(in the rows, 128 means zero)
Known rows, with every step that occurs:
kamin zimit retor niseg keda: [154 173  74 116 135 118 165  74 170 140  60 151 127 166  88 127 128 196
 130 114 168  83 111  51 124 197  98  99  97  85 111  61  89 141 139 140
 160 118 101 113 118 144 124 125 155 105 102]
lupi kamin zimit retor niseg keda: [154 172  88 118 125  97 157  65 160 120  62 153 137 153  68 121 128 192
 125 132 179  86 112  38 113 170 110  90  91  63  93  49 104 160 142 159
 165 112 108 131 135 134 126 137 150 130 110]
dilam sibuf zimit kamin: [114 125 173 156  95 167 150 121 139 102 154 153  92 169 165 122 144 106
 132  87  95 140 143 150 139 137 120 144 134 134 114 182 134 118 121 151
 125 130 124 109 113 104  90 166  95  93 104]
zugi kalef: [ 98 139 137 143 207  93 149 109 153 178 159 148  93 114 117  88 143 122
 142 157 124 117 158 125 140 136  88 109 124 171 247  89 170 108 147  70
 127 161 135 113 115 106 101 119 151  92 123]
retor zimit kamin rikudaf sibuf lupi: [ 81 159 150 110  75 118  85 149 117 132 164 120 154 130 168 147 140  58
 131 143  78 141 108 180 132  90 149 163 139 126 135 235 132 137 113  98
 132 121 145  93 165 114 127 114  59 167 142]
sibuf lupi kamin zimit retor: [108 166 124 112  89  93 116  95 135  71 149 144  94 132  99 143 170 139
  93 144 145 134 137 119 105 123 103 115 135 102  93 145 154 126 135 124
 141 136 107 116 131 127 111 149 140 125 142]
dilam sibuf rikudaf kamin zimit retor: [160 110 104 122 121 133 162 122 142  82 132 143 102 125 110 125 151 150
 107 119 159 118 137 109 109 173 112 106 146 112 106 125 114 131 135 136
 133 126 138 109 117 151 114 141 142  98 115]
retor niseg keda: [160 155  79 123 157 117 160  77 161 171  59 153 148 164 105 121 100 194
 151 126 157  85 105  55 134 182 115 109  88  91 127  59  94 145 133 150
 148 103 107 122 123 137 137 119 149 119  88]
sibuf dilam: [186  55 118 121 174 119 129 135 147 176 107 109 144  81 124 125 118 140
 177 120 116 121 124 145 122 118 107 130  88 157 136  82 115 108 136 141
  80 111 152 162 144 103 151  80 161 131  84]
keki vikeg keda: [103 152 122 128 150 185 118 160 117 136 135 132 137 105 144 111 105  82
 101 166 144 134 118 109  83 114 117 144 168 120 169  59 164  93 133 125
 139 134 106 129 128 131 172  90 153 142 125]
kamin lupi: [144 158  89 118 117 105 112 119 149 112 166 131 151 113 124 149 132 124
 134 123 109 159 118 118 159 132  98 148 147 157 108 158 135  97 138  94
  97 128 120  90 113 131 168 127 167 131 122]
retor zimit kamin rikudaf sibuf: [120 113 193 128 125 165 122 149 122 164 139  98 130  96 173 109 141  14
 128 107  77 150 123 183 134  79 147 144 136 174 124 181 139 142 126 131
 124 130 145 145 169 110 136 114  72 166 149]
kalef zugi vikeg: [ 93  97 134 125 226 186 135 132 128 152  61 169 107 145 133  98 135 148
 131 112 140 129 154 182 153 133 177 128 154 197 153 114 152 140  82 116
 112 171 102  89 161 137 129 112 109 123  96]
lupi kamin zimit: [139 135 156 140 103 113 109 129 113  75 143  93 124  89  90 113 141 132
 125 145 132 156 119  90 145  71  99 119 114 144 114 128 158 126 161 136
 132  97 128 178 132 120 130 156 155 130 160]
kalef zugi vikeg keki: [ 69  99 124 142 202 180 129 144 127 173  43 162 102 137 140  88 152 179
 162  98 171 137 143 199 156 109 172 104 182 191 137 119 163 165  77 119
 129 180  89 147 163  95 120  51 105  86 136]
dilam sibuf lupi kamin: [104 138 147 122 119  89 111 118 114  53 163 162 144 124 126 126 130 104
 115 166 162 170 113 128 124  91 152 144 146  89  84 169 184 150 139 145
 128 108 142 111 146 117 127 165 104 172 135]
sibuf zimit retor niseg keda vikeg: [168 181  75 108 135 134 145 104 131 103  67 135 114 185  95 159  89 189
 138 126 162  78 152  92 121 180 108 104 104  91 136  75  89 129 126 118
 164 159 103  80 100 154 109 170 176 122 122]
kalef zugi vikeg keda niseg: [ 86 125 118 113 222 192 115 176  75 135 100 179 119 100 132 114 138 114
  98 165 115 155 133 174  99  71 148 182 158 162 217 100 151 106 130 128
 119 165  97  87 183 109 169 114 151 156 131]
rikudaf kamin zimit retor niseg: [151 135  79 124 125 117 174  88 191 124  86 129 136 130 110 160 130 190
  76  78 177 101 134  56 112 203  97 112 121 106 137  96 121 173 130 163
 164 120 134 111  74 177 134 146 143  93 107]
zimit kamin rikudaf sibuf lupi: [ 87 145 145 113  79 112  96 161 120 130 173 126 148 144 178 141 139  79
 143 136  78 155 122 173 123 102 147 165 159 114 134 244 134 146 121  89
 121 116 152  96 149 104 109 133  86 160 157]
tira niseg: [114  89 103 172 182 134 147  67 129 168 152 134 113 127 110 114  82 154
 110  97 131 104  95 112 111 102 130 119 132 150  93 107 131 122  87 125
 127 125 125 125  91 119 142 116 150 112 180]
lupi kamin: [133 119 159 136 154 105 125  93 120 117 134 136 117 102 108 108 127 115
 123 161 138 143 136 117 112  86 130 116 107 126 104 100 178 139 138 172
 118 110 114 167 141 109 143 154 136 153 127]
kamin zimit: [139 135 135 138 112 142 119 142 130 111 139  92 107 109 122 124 142 144
 137 117 119 148 118 106 161 113  83 131 126 176 143 146 129 100 155 106
 123 110 118 150 111 135 128 132 164  96 147]
keki vikeg keda niseg: [ 95 146 116 119 168 185 110 174  80 145 144 138 112  80 148 135 125  76
  99 175 123 147 124 127  80  92 131 174 156 133 196  75 150  87 158 130
 122 143  91 119 145 133 185 111 169 153 126]
kalef zugi: [115 102 119 136 207 152 140 129 128 136 100 160 116 136 125 112 129 131
 128 107 117 144 114 135 145 161 127 132 145 207 146 141 142 126 115 135
 105 154 116 104 156 116 153 131 103 118 105]
rikudaf kamin: [151 107 101 138 156 142 153 112 129 156 129 136 119 130 109 126 103 173
 133 136 122 118 145  94 107 172 123 110 121 126 158 125 124 148 120 166
 130  97 136 125  84 169 137 148 138 110 103]
keda vikeg keki: [125 118 112 135 152 157 124 160 115 139  87 112 110 113 136 124 122 169
 174 113 168 146 143 164 151 100 114 106 162 174 142 122 150 135 115 113
 141 164 107 167 110 100 123  95 169  93 181]
rikudaf kamin zimit sibuf lupi: [ 78 137 126 128  42  96  81 187  98 111 179  99 191 156 124 155 136 169
 117 166  99 136 111 110 173 149 152 154 114 101 171 166  82 101 113  92
 142 100 168 123 104 158 110 122  93 107 136]
lupi kamin zimit retor niseg keda vikeg: [180 169  86 108 123 116 143 118 127  67  61 114 151 134  57 142 102 187
 134 146 185 102 138  53 129 142 107  96 104  93 119  53 107 152 144 131
 176 141 131 112 112 147 124 176 193 150 158]
niseg keda vikeg keki: [135 141  90 129 148 151 125 150 106 145  65 123 114 139 109 110 116 194
 199 136 170 124 133 138 151 113 119  90 145 141 129  94 122 135 120 112
 151 156 102 162 126  97 114  87 173  98 176]
zimit sibuf: [100  79 177 144 130 144 118 166 109 176 149 109 152 136 154 112 141 104
 114 145 102 135 125 152 179 150 166 147  95 163 163  78 103  70 111 131
 111 134 139 174 114 136 130 103 101 105 113]
rikudaf sibuf lupi: [ 95 150 108 108 124  95  81 131 103 137 165 113 124 173 173 146 121 104
 146 159  99 134 115 181 116 120 139 151 137 112 132 232 120 120 106  68
 113 121 130  97 176 102 109 132  95 133 136]
niseg keda vikeg: [174 152  96 114 160 149 132 138 101 115  87 122 122 148  88 126  89 169
 180 163 138 112 143 108 143 137 112 110 110 134 145  82 100 103 135 103
 138 143 112 105 114 140 124 157 196 140 145]
retor niseg keda vikeg keki: [139 143  79 129 147 140 141 140 130 145  42 119 142 139 110 122 106 212
 183 114 192 112 127 109 151 130 116  91 141 129 132  77 119 162 120 126
 165 149 112 157 114 108 121  89 168  94 169]

Rows:
[131 167 114 129  81 122 110 102 156 115 150 129 180  97 109 152 151  97
 126 116  73 146 114 114 174 109  96 151 113 164 108 149 120  99 117 127
 122 124 133  85 129 122 180 115 118 137  96] : retor zimit kamin lupi
[101  96 201 150  82 120  96 180  89 110 159  71 176 105 114 107 154 108
 104 158 115 152 116 113 189  97 157 136  91 147 139  79 112  90 135 134
 133 112 159 209 131 130 125 124 109 121 155] : lupi kamin zimit sibuf
[152 152  67 123 109 103 124 121 139 111 168 128 169 116  95 150 115 161
 133 131 117 150 131  82 140 161 112 134 145 126 121 157 118 133 129 121
 115 107 147  82  87 163 168 144 158 134 115] : rikudaf kamin lupi
[152  41 164 128 144 130  99 164 117 194 110  79 198  73 126 126 128  97
 144 139 100 105 105 161 175 112 152 139  45 171 155  29  76  67 111 146
 100 123 170 189 165 122 169  34  93 137  65] : retor zimit sibuf dilam
[172 111  79 122 126 113 189 107 186  95  84 133 159 122 121 150 127 175
  84  81 195  97 121  58 116 199 114 114 131  89 117  91 114 176 133 160
 154 117 155 107  99 163 133 140 131  99  95] : dilam sibuf rikudaf kamin zimit retor niseg
[158  24 159 130 147 120 113 179 122 191 121  86 189  90 137 118 130 120
 159 132 105 122 117 153 159 131 152 143  69 157 152  42  80  81 120 137
  84 119 178 195 145 112 143  59 126 128  86] : zimit sibuf dilam
[110 151 190 140 103 130  98 135  88 121 173 102  74 155 180 124 118  55
 122 127  94 136 144 188  97  79 149 133 140 114 102 208 150 136 141 112
 112 134 113 156 167 109  93 161  86 154 153] : lupi kamin rikudaf sibuf zimit
[114 126 190 138  94 175 149 142 162 154 127 148 142  63 139 126 155  61
 115  92  84 151 127 141 158  90 118 148 135 182 148 132 162 135 145 173
 134 124 130 126  90 142 159 105 103 159 124] : retor zimit kamin rikudaf
[101 137 181 121  96 115 131 164 138  66 171 169 149  78 141 125 141  69
 106 131 153 197 119 134 132  76 156 158 191 109 101 177 207 169 174 151
 124 116 152 116 102 146 137 148 113 208 171] : dilam sibuf lupi kamin rikudaf
[ 97 156 134 121 106  66  95 101 112  92 152 152 140 126 111 137 129 134
 127 183 130 143 123 120 109  83 137 135 116  86 107 152 168 141 127 142
 126 104 123 128 145 110 132 155 119 161 129] : sibuf lupi kamin
[138 132 105 123 123 137 151 105 146 112 134 139  79 132  95 136 154 165
  96 114 139 121 153 105 102 179  96 101 139 126 125 126 123 129 132 140
 145 130 116 113  93 165 116 147 152  92 127] : rikudaf kamin zimit retor
[130 105 173 123 157 154 126 161 116 162 153  99 107 109 187 105 126  36
 134 113 105 161 128 187 123  98 148 143 163 169 125 190 149 143 144 107
 104 133 138 151 155 119 125 127 110 164 169] : kamin rikudaf sibuf
[115  84 164 150  84 140 113 191  97 133 159  73 176 125 115 119 136 148
 111 141 107 137 126  97 186 152 153 135 101 149 174  94  77  96 125 130
 140 102 172 183  97 169 121 118 112  95 138] : rikudaf kamin zimit sibuf
[106 157 133 110  99  91 102 101 117  77 155 122  92 139 114 133 166 107
  97 148 137 135 133 144  93 113 123 115 137 100  83 172 142 130 128 105
 141 138 118 125 167 112 104 156 121 135 158] : rikudaf sibuf lupi kamin zimit retor
[184  45 171 114 159 107 110 165 118 157 127  76 162  53 143 105 118  60
 169 127 113 150 121 170 101  63 149 133 115 139 105 119 134 157 150 137
  82 109 186 193 192  88 143  92 126 200 140] : lupi kamin rikudaf sibuf dilam
[189  45 131 114 188 116 108 145 119 184 117  68 141  95 152 112 110  93
 184 126 103 122 120 181 110 103 132 132  89 156 120 122  98 119 123 114
  79 113 167 175 204  80 134  83 129 146 105] : rikudaf sibuf dilam
[134 130  82 157 175 131 148  57 117 172 114 156 119 165  75  92  80 189
 154 134 135  82  83  77 114 130 131 101 105 104  81  70  89 118 100 120
 139 110 108 121 122 115 129 107 155 122 159] : tira niseg keda
[183  73  97 136 152 129 166 135 124 119 126 141 153 118 125 114  99 159
 155 147 147 107 124 102 114 159 146 114 129  99 135 116 105 148 124 160
 111  90 165 123 122 145 133 139 125 119  80] : dilam sibuf rikudaf kamin
[151  76 119 141 119 118 123 140  97 171 115 103 194 115 109 125 107 151
 139 179 101  65 118 109 138 146 166 109  64 109 169  58  62 107  91 161
 121  93 161 158 141 152 155  96  84 114  59] : retor zimit sibuf rikudaf kamin
[127 172  79 128 124 139 134 119 129 132  51 138  98 176 117 140 116 211
 164 105 188  88 144 130 126 150 117  82 141  99 117  93 112 155 110 116
 171 173  88 140 117 109  97 102 155  80 157] : sibuf zimit retor niseg keda vikeg keki
[106 154 168 122 120 126 122  95 117 117 160 146  38 163 162 132 150  62
  89 117 118 120 162 193  67 124 142 114 147  99  80 174 154 134 125 128
 120 165  91 126 156 115  90 159  95 140 138] : lupi kamin rikudaf sibuf zimit retor
[162 134  77 137 170 145 138 109  95 120 103 119 134 146  68 119  60 184
 161 142 147  96 119  90 129 117 122 105 115 126 115  69  92 116 107 100
 154 143 127 100  99 131 128 150 196 143 189] : tira niseg keda vikeg
[108 162 126 128 133 139 139  73 139 138 143 174  21 188 152 150 149 129
  99 107 120  97 163 176  85 174 106 112 129 116 110 147 133  92 113 124
 119 171  62  97 114 129  95 145 124  84  94] : sibuf zimit retor
[114 152 151 128  73  97 100 149 113  26 167 108 144 106 107 126 145 124
 116 148 153 174 104  98 152  77 117 142 145 115  98 181 162 136 163 115
 141  96 150 134 139 127 118 163 129 147 169] : dilam sibuf lupi kamin zimit
[111 149 176 137 111 149 104 147  98 142 171 102  63 167 197 131 117  62
 129 109  83 130 141 198 110 104 139 139 148 134 122 220 132 120 137  93
 108 142 105 136 152 116  91 146  91 131 145] : kamin rikudaf sibuf zimit
[130 143 109 126 146 133 181  75 188 113 102 163  93 171 164 162 130 137
  66  58 186 100 135 118 107 209 117 126 140 102 109 123 142 153 125 154
 146 157 107  85  93 160 114 152 109  94  87] : dilam sibuf zimit retor niseg
[169  31 148 134 106 120 108 200 113 155 129  56 207  79 106 121 126 154
 157 132 107 123 118 110 164 131 143 135  72 145 163  56  60  99 131 137
 104  93 205 200 130 137 137  75 130 118 109] : rikudaf kamin zimit sibuf dilam
[110 154 131 122 143 136 121  82 118 144 150 139  20 200 174 138 143  91
 102 114 109 100 160 204  75 164 125 114 129 117  97 178 121 101 104 102
 117 175  75 110 163 112  82 151  98  95 110] : rikudaf sibuf zimit retor
[107 152 154 120 125 145 131 104 126 139 159 147  29 176 181 139 149  68
  95 101 109 117 161 206  78 151 128 121 155 117  99 187 137 115 122 107
 117 175  85 109 145 123  87 147  99 122 133] : kamin rikudaf sibuf zimit retor
[138 180 105 113 129 122 157  83 151 156  81 153 107 189 131 130 114 141
 127 106 150  81 124 102  95 188 133 106 117  64  99 110  91 158 133 131
 153 135 100 107 141 136 104 130 114 133 111] : kamin rikudaf sibuf zimit retor niseg keda
[ 96 141 116 115 124 121 123 143 134  82 168 165 129 152 167 144 129 116
 125 135 151 162 106 152 152 149 136 167 170 118 119 214 155 118 133 100
 122 123 135  65 117 138 117 140 104 131 124] : dilam sibuf lupi
[114 146 150 138 132 137  96 114  87 150 163  95  53 197 190 131 112  87
 137 124  86 110 138 195 104 119 131 129 117 130 121 208 113  99 113  88
 108 138  94 136 176 101  85 154  88 101 121] : rikudaf sibuf zimit
[151 126 112 142 106 141 132 143 123 107 143  92 126 112  91 129 122 178
 132 125 124 138 132  70 138 138  95 116 125 143 154 144 113 133 147 132
 143  86 146 145  90 167 127 151 155  97 140] : rikudaf kamin zimit
[110 137 190 148  67 166 148 153 153 135 157 155 106 117 160 130 151  97
 129  83  73 152 150 145 134 106 118 148 156 145 139 172 155 139 151 154
 120 125 123 125  74 125 111 142 119 133 136] : sibuf zimit kamin rikudaf
[102 145 143 116 119  65  80 108  92  99 161 117 139 139 132 128 122  93
 130 188 122 143 120 149  97  72 158 133 117  84  96 186 157 150 118 119
 124 106 137 139 192  88 119 157  93 175 145] : rikudaf sibuf lupi kamin
[140 130  93 119 166 118 181  66 199 156  79 160 115 139 139 157 133 154
  77  79 175  95 138  98 107 203 107 117 120 117 127  83 142 158 118 163
 145 144 107 102  88 152 141 132 135  98  87] : zimit retor niseg
[ 78 142 199 123  66 107  94 166 115 110 163 140 183  72 127 136 145  61
  91 157 115 160 115 139 157  63 171 154 132 119 134 126 172 135 147 153
 135 117 147 144 117 153 155 108  79 203 149] : retor zimit sibuf lupi kamin rikudaf
[137 151 109 132  85 114 126 118 162 111 164 137 172 114 117 143 151 126
 145 112  80 159 127 107 161 126  99 151 137 150 108 163 124 112 125 119
 110 122 140  90 108 105 157 139 151 127 118] : zimit kamin lupi
[ 98 147 172 121  84 100 117 149 134  97 164 161 146  79 128 133 139  93
 117 144 126 175 129 127 121  69 143 147 164 106 118 162 195 162 164 148
 120 110 135 130  99 136 141 138 127 198 165] : sibuf lupi kamin rikudaf
[110 123 201 147  73 180 164 167 156 105 164 162 109 113 172 120 152  73
 120  70  98 173 141 152 145 112 129 157 179 148 122 186 165 144 161 155
 123 131 137 113  74 132 107 149 106 143 142] : dilam sibuf zimit kamin rikudaf
[167 125  69 122 115  98 174  91 184 125  74 124 157 125 107 158 127 200
  95  93 170  76 128  54 103 192 104 105 107  88 135  80 102 169 125 157
 151 111 141 117  98 155 137 134 144  89  87] : sibuf rikudaf kamin zimit retor niseg
[160 118  77 126  79  79 111 150 116 120 164 106 225 115 104 146 117 159
 146 160 100 119 120  86 154 150 147 135 116 101 131 111  69 109 112 109
 101 103 175 111 118 143 165 116 139 129  94] : zimit sibuf rikudaf kamin lupi
